Each row was made from one small tree. Brackets hold a mark, then the marks that hang from it, in the order of their numbers. Every link used is in the known rows. Write each row's tree.
In the rows, 128 means zero.
Known rows:
(k940 k885 k914): [139 112  82  99  87 139 101 150 174 121 126  86 148 170  90 150 128 139
 116 139]
(k981 (k549 (k319 k544) (k885 (k940 (k914 k900))))): [ 78 103 122  55 133 131  93 101  69 123 146 180 133  91 154  97 120 146
 101 153]
(k21 (k900 (k914 k940))): [155  86 128 102  82 180 106 150 117 105 115  99 119 226  70 130  73 180
 106 155]
(k981 (k549 (k319 k544))): [132  59 150  66 120 136  83 135 158 124 105 129  99 136 103 142 155 154
  91 149]
(k900 k21 (k914 (k940 (k885 (k549 k319 k981))))): [ 45 131 170 100 118 147  85 153 137 128 148 184 135 121 119 127 124 140
  86 170]
(k319 k544): [153  63 141 104 107 147 112 152 182 133 106  97 100 184  74 151 146 170
  97 146]
(k981 k549): [151  71 115  83 100 132  93 143 173 118 100 106  99 164  68 170 118 143
 102 140]
(k21 (k900 (k914 (k940 (k885 (k549 k981)))))): [120 120 137  97 124 153 117 146 103 118 153 157 132 148 115 132 103 138
 117 121]
(k319 k549): [144  89 124  96  97 153 119 154 188 106 105  95 103 170  73 164 126 148
 103 141]
(k940 (k885 k549)): [147  94 121  96 113 125 100 160 184 134 123 115 111 145  99 150 135 115
 109 126]
(k21 (k900 (k914 (k940 k885)))): [145 111 124 111  92 167 106 159 117 106 130 108 130 223  91 124  84 162
 108 145]
(k914 (k940 k885)): [145 109 113 116 101 127 101 156 142 135 131 112 116 212  82 137 111 150
 104 152]
(k885 (k549 (k319 k544) k981) (k940 (k914 (k900 k21)))): [ 59 103 169  68 131 145 106 132  96 138 146 189 146  65 165 107 134 160
 104 182]
(k21 (k900 (k914 (k940 (k885 k549))))): [141 114 121 105 108 162 103 159 132 113 134 130 122 184 109 122  90 135
 114 126]
(k940 k885 (k914 (k900 k21))): [108 124 141  89  77 156  96 161 158 121 114  97 156 177 114 141 112 150
 103 161]
(k549 k319 k885): [116  66 167  69 100 138  83 124 124 121 128 119 115 141  91 131 134 143
  84 159]
(k885 (k549 k319)): [147  61 148  62 103 139  79 141 152 130 112 114 107 123 102 135 131 131
  98 153]
(k549 (k319 k544) (k885 (k940 (k914 (k900 k21)))) k981): [ 28 107 189  73 130 144 111 114  71 128 162 196 155  81 156 104 135 172
  90 188]
(k319 k544 (k549 k885)): [105  94 152 107 129 150 131 141 184 112 125 135  95 143  93 153 162 145
  92 120]
(k319 k544 (k549 k981)): [115  90 151  99 131 146 141 143 171 119 125 135 104 132  92 168 167 163
 101 127]

Which tree is each row?
[ 89  90 110  77 142 128 110 122 112 139 159 178 139  58 141 117 147 150
 115 161]	(k885 (k549 (k319 k544) k981) (k940 k914))
[ 72 107 133 105 140 124 144 126 119 108 163 180 113 101 100 148 124 140
 103 152]	(k319 (k549 (k885 k940) k981))
[127  97 176  97  83 157  98 158 124 133 104 115 112 222  86 136  86 177
  90 183]	(k914 (k900 k21) k940)
[143 122 102  75  82 145  98 142 123 128 123  85 152 176 114 132 110 143
 116 135]	(k940 k885 (k914 k900))
[115 122 171 106  92 143  97 167 126 134 118 125 124 220 106 129  96 159
  93 174]	(k914 (k900 k21) (k940 k885))
[ 65 121 187  60 127 144  94 140 123 138 141 169 157  76 173 123 168 137
 100 143]	(k940 (k885 (k549 (k319 k544) k981)) (k914 (k900 k21)))
[ 55 125 105 112 151 138 152 119 134 111 171 186 136  81 120 139 150 152
 112 138]	(k319 k544 (k549 (k885 (k940 k914)) k981))
[114 123 168 100 108 138  94 167 138 142 121 145 117 181 123 127 102 134
 100 154]	(k914 (k900 k21) (k940 (k885 k549)))
[ 85  71 144  83 147 117  97 120 115 122 144 187 100 100 123 116 137 146
  88 164]	(k981 (k549 (k319 k544) (k885 k940)))
[ 45 106 161  69 128 143  90 120 104 116 136 192 139  92 155 105 122 154
  90 179]	(k981 (k549 (k319 k544) (k885 (k940 (k914 (k900 k21))))))
[123  67 164  54 118 128  91 128 124 135 132 141 116  90 109 145 145 134
 101 147]	(k885 (k549 k319 k981))
[101  68 164  67 133 129  85 117 141 121 124 156  98 113 111 138 163 140
  84 136]	(k981 (k549 (k319 k544) k885))
[ 71 113 141  99  96 151 110 137 113 116 138 146 147 143 113 120  87 158
  99 185]	(k549 (k885 (k940 (k914 (k900 k21)))))
[ 87  85 138 103 131 115 128 121  99 127 164 168 117 118  87 140 113 153
 100 166]	(k549 (k885 k940) k981)
[ 66 125 158 110 102 155  73 167 164 123 128 158 128 155 111 117 111 138
  84 175]	(k900 k21 (k914 (k940 (k885 (k549 k319)))))
[132  96  62 101 108 135 109 144 158 127 136 128 133 119  99 132 100 137
 124 159]	(k885 k549 (k940 k914))
[142 125  99  69  98 138  96 141 132 135 126 105 145 135 131 131 117 116
 121 116]	(k940 (k885 k549) (k914 k900))
[ 66 105 159  59 112 141  97 131  85 129 146 177 156  68 154 115 104 149
 108 191]	(k885 (k549 k319 k981) (k940 (k914 (k900 k21))))
